Each row comes from the steps of one path. Every step used is in the known rows, and no mark comes twice. Write the path behind each row, first mark first.
In the rows, zero is written as 100.
Known rows
P/M/Z/E/F: 113,88,101,114,98,92,113,131,99,106,108,117,90,91,98,63,93,99,132,131,105,98,107,103,64,105,91,82,106,84,94,108,112,123,94,93,80,111,89,110,95,100,96,133,103
P/M/W: 98,86,111,103,97,82,108,112,93,104,109,99,89,95,95,73,95,98,107,119,101,105,110,105,96,94,89,85,100,85,89,115,107,118,99,110,85,95,85,126,111,107,94,121,108
Z/E/F/G/P: 127,100,99,119,100,93,102,135,113,122,96,115,84,94,95,77,107,106,94,110,111,94,105,116,77,106,93,79,107,89,87,114,118,120,97,92,65,113,96,106,65,84,94,115,112
P/M/Z/E/F/G: 115,94,97,114,97,83,110,131,97,102,107,115,82,89,99,63,90,102,118,133,109,96,105,106,57,104,93,80,104,83,89,109,117,122,95,94,75,119,90,108,94,102,95,135,106
P/M: 100,83,108,110,102,77,112,104,90,104,97,105,96,93,98,68,99,98,110,121,101,106,105,115,90,97,91,85,107,85,89,113,103,120,104,104,86,107,86,119,99,104,91,129,105
E/F/G/P/M/Z: 126,95,98,117,96,79,105,134,106,103,94,108,92,89,93,61,102,108,98,116,112,90,109,121,75,101,91,84,104,86,89,116,118,118,91,87,79,112,89,108,93,101,93,122,113
P/M/U/G/F/E: 104,82,106,100,103,87,108,102,97,109,106,109,84,93,95,80,100,98,122,127,105,103,107,112,68,101,91,90,96,87,90,109,98,129,111,106,81,108,93,112,111,117,93,131,114
Z/E: 105,96,103,112,101,100,107,128,103,121,103,118,88,100,100,80,108,99,115,112,103,111,103,101,82,107,98,78,107,91,89,109,108,123,107,107,77,114,94,111,73,84,93,112,107
G/A/M/P: 94,91,91,108,106,94,94,138,114,123,108,111,99,94,96,81,109,105,127,114,103,104,103,142,91,86,97,91,102,95,88,113,104,122,114,109,104,117,88,120,107,102,95,96,109
P/M/U: 101,82,110,103,102,90,109,116,91,116,105,107,91,92,97,67,100,96,118,121,107,105,109,113,88,105,87,84,93,94,89,111,98,120,112,110,87,105,86,110,110,114,93,123,108
L/U: 103,92,109,108,100,99,104,120,100,114,93,108,100,99,101,73,107,103,69,102,116,114,107,103,101,107,86,87,95,96,85,115,111,131,105,107,89,98,87,122,83,90,88,108,107
Q/U/M/W: 99,99,104,98,90,111,101,139,108,119,107,100,90,99,97,82,112,99,111,102,108,99,118,99,100,102,83,79,98,86,87,114,100,122,97,117,89,102,85,119,121,126,91,111,117
Z/E/F: 119,96,103,117,100,101,107,133,112,128,98,118,90,99,99,77,106,100,114,114,106,97,104,107,79,108,94,80,113,90,90,110,113,121,103,92,75,105,96,107,71,81,97,112,110
G/U/Q: 94,90,101,112,92,91,99,121,108,114,89,106,93,98,97,78,101,104,133,91,100,122,113,123,102,93,98,94,107,84,96,119,97,126,102,108,105,124,92,117,96,103,93,117,116
E/Z/M: 128,97,104,103,117,97,99,110,100,106,105,106,102,94,97,63,109,103,100,117,112,93,99,98,96,109,78,80,104,84,86,113,113,123,110,101,100,123,91,128,76,89,97,106,111
M/A: 87,99,110,109,87,90,111,146,98,108,105,105,99,99,100,85,113,110,118,115,104,119,112,96,90,101,98,87,114,89,88,110,109,116,105,111,98,121,76,118,102,95,97,102,107
Z/E/F/G: 122,103,99,117,98,90,103,132,109,121,96,115,80,96,99,76,104,103,98,118,110,94,101,113,70,107,95,79,111,88,84,113,121,118,103,92,69,113,98,104,70,84,96,115,113
L/U/D: 103,100,111,109,92,107,105,114,105,106,97,112,104,100,99,81,94,102,62,95,114,119,98,112,91,107,83,86,92,84,91,112,112,136,108,112,89,106,87,114,87,99,90,114,111
W/M/P: 90,81,102,106,106,103,100,132,96,119,106,110,92,99,98,63,101,93,124,115,115,90,107,107,102,97,103,86,100,79,90,115,106,121,103,109,88,103,77,117,99,99,94,104,105
F/G/U/D: 107,106,99,106,86,79,97,117,100,100,96,111,89,96,95,83,100,110,89,96,109,115,99,135,78,94,96,87,96,81,87,116,109,125,105,106,89,137,95,107,92,108,95,120,115
F/G/U: 106,100,97,106,91,73,97,124,96,108,92,108,85,95,97,77,111,110,96,101,110,110,105,129,87,93,98,88,97,89,83,118,109,121,102,104,89,132,96,112,90,100,93,115,113
Z/M/P: 101,96,102,105,109,109,93,134,105,108,111,110,98,92,100,63,99,102,84,105,110,96,105,96,99,110,84,81,98,89,83,114,106,125,112,111,96,131,74,120,99,94,99,95,115
M/U: 101,92,107,98,99,109,107,133,98,126,106,112,89,100,99,74,115,98,120,107,112,108,112,102,93,113,95,84,90,103,90,110,98,119,118,115,97,105,89,104,109,104,94,101,112
W/M: 93,84,102,110,106,95,106,123,94,120,97,108,90,102,99,65,109,92,119,114,112,102,104,105,107,97,101,84,110,79,90,113,106,119,104,104,90,97,89,115,96,98,90,116,103
W/M/U/G/A: 95,83,100,109,108,111,101,128,104,122,104,109,84,100,96,74,102,89,136,120,113,105,104,119,94,101,102,91,98,86,94,110,95,124,115,112,94,100,93,112,116,111,92,109,107
E/F/G/U: 122,98,99,113,92,78,98,128,107,116,86,108,89,95,96,72,108,109,98,106,112,95,107,132,84,96,92,89,105,88,86,118,115,118,99,87,87,115,97,108,88,97,97,113,116
W/M/U/D: 93,90,105,104,100,117,105,128,99,123,109,113,88,102,97,72,100,90,124,108,119,104,101,109,98,105,96,83,94,79,95,109,101,121,114,114,92,99,89,101,108,115,95,117,108
W/M/Z/E: 96,90,95,110,103,111,109,148,97,115,111,119,82,102,101,65,104,94,143,122,117,102,105,88,83,104,104,80,105,79,94,108,111,124,97,103,85,107,90,107,93,95,93,121,99
F/G: 104,104,97,108,98,75,104,120,94,102,96,107,81,97,100,71,109,105,82,113,110,106,102,116,81,100,102,82,104,90,79,117,116,116,110,106,84,125,91,110,93,94,91,112,114
A/M: 94,105,94,110,105,82,110,124,105,126,96,108,99,100,98,75,116,103,108,108,101,112,101,129,98,91,95,82,115,89,86,113,109,122,114,99,107,98,99,108,97,94,94,116,112
G/F/E: 100,85,100,93,101,84,102,113,100,111,105,117,88,101,99,92,128,107,124,110,111,99,108,94,78,92,95,87,104,87,86,111,111,124,108,100,83,115,95,113,88,100,91,119,111
U/Q: 91,97,99,116,100,92,108,116,106,105,92,102,88,99,101,69,94,97,118,106,99,118,108,106,95,102,103,87,117,83,92,119,106,120,112,112,101,115,87,114,101,97,90,115,117
F/G/U/Q: 100,102,95,111,91,76,96,121,103,104,89,103,78,94,97,75,99,108,102,100,108,115,108,129,86,93,100,90,104,84,84,121,109,121,105,107,93,136,94,111,94,103,92,119,118
Q/U: 96,96,95,103,88,103,100,127,99,120,99,106,94,96,101,74,128,102,116,110,102,102,113,101,100,108,94,77,100,92,89,113,97,119,102,115,89,104,86,117,106,110,90,103,114
G/P: 108,87,106,112,102,94,106,126,105,113,94,109,104,96,91,74,121,106,106,92,103,111,113,111,107,99,95,84,99,93,95,116,99,123,95,107,86,109,85,117,85,94,86,107,108
W/M/Z/E/F/G: 107,95,92,114,101,104,105,149,100,116,108,118,76,99,100,61,101,97,128,126,120,91,104,96,75,104,103,80,107,77,90,110,120,120,95,94,79,108,93,104,90,95,95,124,104
M/Z/E/F/G: 117,105,92,112,93,101,108,153,105,108,110,122,81,98,101,68,103,105,125,123,112,97,106,94,55,112,101,79,104,90,91,108,121,121,96,95,81,121,94,102,90,88,98,116,109
W/M/U/Q: 87,86,101,109,106,113,103,130,100,126,102,105,78,101,100,64,99,88,135,112,117,105,111,103,107,105,99,85,103,82,92,114,101,119,113,114,97,98,88,106,111,109,91,116,110
A/M/Z/E/F/G: 107,117,84,113,100,91,109,150,111,124,107,118,84,97,100,71,108,106,119,120,108,101,101,120,65,99,97,78,112,88,87,110,123,123,106,89,96,108,103,97,93,90,99,122,113
F/E/Z: 127,92,102,94,111,91,107,108,93,103,106,118,87,99,96,74,118,110,88,126,117,106,106,96,76,106,96,84,108,91,84,113,120,125,100,99,80,110,88,115,77,76,93,115,113
E/F/G/U/Q: 117,100,97,117,91,79,97,126,112,112,84,104,85,94,97,70,99,107,103,105,110,98,109,133,84,96,95,90,111,83,87,121,116,118,101,89,91,117,96,107,92,100,96,117,121

Which path is each row?
120,102,108,105,109,98,100,126,100,104,110,103,105,93,97,70,109,108,109,122,112,97,104,93,93,109,77,83,109,82,86,111,115,121,107,105,102,133,84,130,79,89,101,102,110 : E/Z/M/A
103,81,106,109,104,91,106,110,99,110,104,106,90,91,94,74,94,94,125,128,101,110,104,128,77,102,93,92,95,92,92,110,92,125,115,112,89,112,91,117,119,119,93,121,110 : P/M/U/G/A
99,93,105,101,98,99,104,117,105,119,104,109,90,100,97,87,111,95,148,110,102,102,105,109,76,106,99,91,90,94,95,110,93,126,125,113,96,109,99,110,113,114,95,106,115 : M/U/G/F
97,95,101,110,98,80,106,99,106,104,95,105,97,101,97,89,110,98,144,111,91,104,98,113,74,95,104,93,107,79,96,112,99,128,116,104,95,114,102,122,100,106,92,115,114 : U/G/F
116,85,101,90,106,83,100,103,99,109,108,115,92,100,97,89,128,107,134,118,115,88,106,93,73,93,90,87,102,85,88,111,116,123,107,97,84,117,98,120,75,95,93,118,110 : G/F/E/Z
110,78,111,108,104,95,105,123,99,116,99,107,100,89,89,69,110,103,109,103,107,106,116,116,103,102,86,85,89,95,94,114,94,123,98,109,81,106,83,113,98,111,88,119,107 : G/P/M/U
92,94,103,107,99,110,106,129,105,121,103,106,82,99,100,71,100,96,127,106,109,115,114,102,94,113,98,86,97,96,92,115,98,119,120,118,102,110,87,103,113,107,93,107,119 : M/U/Q
100,99,108,101,91,116,108,126,102,117,111,116,93,100,97,81,101,98,113,102,111,113,103,112,83,113,93,83,87,93,95,108,99,122,121,119,96,111,88,97,111,112,97,108,115 : M/U/D
130,95,100,95,117,100,102,111,97,102,109,116,87,96,97,68,114,111,70,124,120,104,104,89,82,110,84,81,109,88,79,112,120,129,102,99,83,121,86,117,76,79,95,114,117 : F/E/Z/M
124,98,103,95,111,100,104,124,97,101,113,113,89,95,96,75,113,115,75,127,120,107,108,84,80,109,84,83,113,87,79,111,122,126,100,101,85,127,80,119,80,80,98,111,116 : F/E/Z/M/A
121,102,98,114,96,79,104,125,105,111,89,107,88,96,99,68,106,105,89,115,111,93,104,121,80,103,96,84,112,88,83,117,121,113,105,89,84,107,93,106,90,92,96,110,116 : E/F/G
91,87,96,107,102,105,110,142,93,110,107,115,88,103,101,60,106,95,141,119,115,102,107,91,91,101,105,84,105,80,94,110,110,122,98,103,96,103,86,110,107,100,92,119,101 : W/M/Z
121,102,92,114,94,103,107,157,109,109,108,122,85,95,97,67,107,108,121,115,113,98,109,98,61,110,99,80,100,91,94,110,118,122,90,94,77,121,91,103,85,89,95,114,109 : M/Z/E/F/G/P
120,101,92,113,101,86,96,138,116,126,97,108,84,92,96,74,109,106,104,118,115,92,104,143,79,97,91,87,105,96,82,115,117,114,112,91,93,108,99,103,103,103,97,106,116 : E/F/G/A/M/U
119,104,92,119,103,90,98,137,118,128,100,116,81,94,98,82,105,105,105,120,109,96,99,134,71,98,93,81,113,90,82,111,121,119,106,90,77,115,104,107,75,88,96,116,111 : Z/E/F/G/A/M
128,93,101,92,117,104,98,116,98,102,114,117,88,94,96,68,109,111,72,124,121,97,107,91,79,110,86,83,102,89,80,113,120,129,102,102,82,124,79,118,79,79,97,106,118 : F/E/Z/M/P
116,86,100,87,111,92,91,110,104,106,116,116,92,96,97,83,121,108,119,116,118,80,106,88,76,98,83,85,96,83,85,112,116,127,108,100,86,129,89,123,78,96,97,110,114 : G/F/E/Z/M/P
110,100,105,109,102,109,117,151,109,110,110,121,90,102,98,78,92,97,129,107,114,109,109,97,67,106,91,81,104,83,92,106,112,131,101,103,89,128,90,103,99,107,93,129,108 : U/M/Z/E
111,101,103,106,96,76,100,129,103,108,92,108,85,96,95,81,100,107,93,96,115,109,107,133,84,91,90,88,99,83,81,116,109,125,102,102,89,139,95,109,95,111,92,125,114 : F/G/U/M
102,101,104,101,105,108,97,133,107,108,114,102,90,97,99,70,103,103,78,102,109,106,106,85,111,106,81,79,102,88,82,114,110,121,105,112,97,113,84,124,108,98,99,100,116 : Z/M/W
105,98,105,106,101,103,119,147,105,103,107,116,96,102,98,74,94,98,126,105,113,110,110,100,73,103,92,84,105,83,92,108,109,129,103,103,99,125,86,105,112,112,92,125,109 : U/M/Z
100,98,120,109,97,103,111,145,109,114,97,104,102,99,98,85,93,104,72,100,122,117,112,104,93,103,75,89,101,85,82,111,114,134,103,108,92,115,79,119,92,105,91,118,108 : L/U/M/A
106,102,102,107,110,115,101,127,107,114,107,108,90,94,98,68,100,98,90,108,107,111,103,99,93,119,85,83,97,93,85,109,97,128,122,112,100,122,89,110,112,104,99,104,120 : Z/M/U/G
129,97,103,90,114,104,100,114,98,101,117,113,83,97,95,71,111,111,68,122,121,101,107,82,86,107,83,81,105,89,79,113,123,126,98,102,83,114,86,121,86,80,98,109,117 : F/E/Z/M/W
106,96,92,109,100,78,96,123,101,102,99,109,81,94,99,78,109,107,94,117,111,108,101,130,78,94,101,86,101,94,80,115,113,116,110,109,85,135,92,117,99,100,90,106,110 : F/G/A
123,100,100,116,96,90,98,133,111,123,95,117,82,95,97,82,104,106,104,110,111,98,104,121,74,102,92,82,106,88,86,113,116,121,99,91,72,119,100,105,68,87,97,117,112 : Z/E/F/G/U
127,95,103,121,101,87,103,127,110,118,96,113,85,89,94,73,100,104,94,116,109,92,104,121,74,103,89,80,107,86,86,113,117,121,94,90,62,113,95,109,66,90,93,124,110 : Z/E/F/G/P/M
118,90,102,86,108,92,93,111,104,106,118,110,87,99,97,88,123,108,116,114,117,85,107,81,82,95,80,85,99,83,84,112,119,124,104,101,86,118,96,126,84,98,97,114,114 : G/F/E/Z/M/W
114,97,97,113,99,80,104,131,97,98,103,111,82,88,93,67,102,109,92,115,112,102,107,114,70,100,95,80,95,87,86,115,113,122,92,103,68,130,89,111,85,100,88,128,108 : F/G/P/M/Z/E
94,104,97,103,104,98,108,135,105,138,103,109,93,99,98,75,117,100,118,108,107,108,107,125,97,100,91,82,101,99,87,111,104,121,121,105,109,95,99,100,108,103,96,111,114 : A/M/U
107,92,104,114,102,101,100,114,113,107,92,107,98,97,97,82,96,101,79,111,106,121,100,124,86,102,91,96,96,92,89,113,104,139,108,111,90,107,93,129,96,96,88,106,110 : L/U/G/A
99,100,101,107,110,119,98,133,109,116,106,105,85,93,101,64,96,98,94,101,112,110,109,93,103,118,81,80,101,91,84,113,100,123,121,115,104,127,84,108,110,106,97,107,121 : Z/M/U/Q
90,88,113,111,92,75,112,126,91,102,103,101,99,91,98,78,100,105,116,126,101,111,110,107,85,96,90,87,113,82,88,110,105,118,102,107,89,117,76,121,104,107,96,125,104 : P/M/A
97,92,93,105,107,101,98,138,114,132,107,112,93,96,97,84,117,103,130,113,108,111,105,140,93,92,92,88,99,103,87,110,101,120,119,109,107,111,97,112,113,107,93,103,109 : G/A/M/U
97,92,91,110,107,89,99,129,113,123,100,111,98,96,97,83,115,104,123,113,102,113,101,140,95,86,95,89,110,96,87,112,105,121,114,104,106,113,97,118,103,101,92,106,106 : G/A/M
131,94,101,90,117,109,100,118,98,108,114,118,83,95,96,69,115,109,75,123,124,102,108,87,81,115,82,81,100,94,80,111,117,127,107,102,85,120,86,111,83,84,97,110,118 : F/E/Z/M/U
91,102,94,106,104,90,103,133,106,127,105,109,100,97,97,73,109,103,113,110,102,99,105,129,94,91,98,85,105,91,87,116,109,123,114,104,104,103,87,112,101,94,98,102,114 : A/M/P
126,96,104,101,117,102,94,117,101,105,111,108,104,92,96,60,103,103,104,119,114,84,102,99,93,110,80,82,96,86,86,115,112,124,109,106,98,129,82,130,78,88,100,95,113 : E/Z/M/P
94,101,106,105,86,106,106,151,108,119,103,102,97,96,98,86,115,104,120,107,108,106,118,101,91,104,85,80,107,84,86,110,100,122,99,115,91,119,77,116,115,126,92,112,114 : Q/U/M/A
109,96,103,119,102,90,110,111,109,103,89,106,102,97,90,76,106,102,108,102,91,118,104,121,88,102,105,92,106,85,99,116,95,131,100,106,88,109,92,120,97,94,89,109,115 : U/G/P
116,93,104,93,104,101,103,109,102,116,109,112,86,99,94,85,115,100,138,120,110,97,106,103,66,108,95,91,90,92,93,109,102,128,120,108,91,111,100,112,103,104,96,109,118 : M/U/G/F/E/Z
96,101,85,112,93,101,96,122,114,120,97,103,94,93,97,82,120,101,128,118,92,110,104,134,86,98,99,86,107,90,92,112,93,127,107,112,97,107,96,123,120,117,91,104,117 : Q/U/G/A/M
112,93,101,113,101,69,103,115,96,99,93,103,88,88,92,67,106,108,77,110,109,104,107,126,88,94,93,82,100,87,83,118,110,119,97,104,74,123,87,115,88,103,86,124,110 : F/G/P/M
114,99,95,112,94,107,112,153,107,113,110,125,88,99,101,68,105,103,138,121,109,100,107,89,62,113,101,80,105,91,96,107,116,123,96,95,86,114,92,103,91,87,97,114,107 : M/Z/E/F
104,93,97,114,92,95,101,112,104,110,93,100,99,89,92,73,116,101,112,112,91,106,111,118,92,104,95,84,99,85,96,115,88,129,93,113,80,103,87,124,111,118,87,114,116 : Q/U/G/P/M
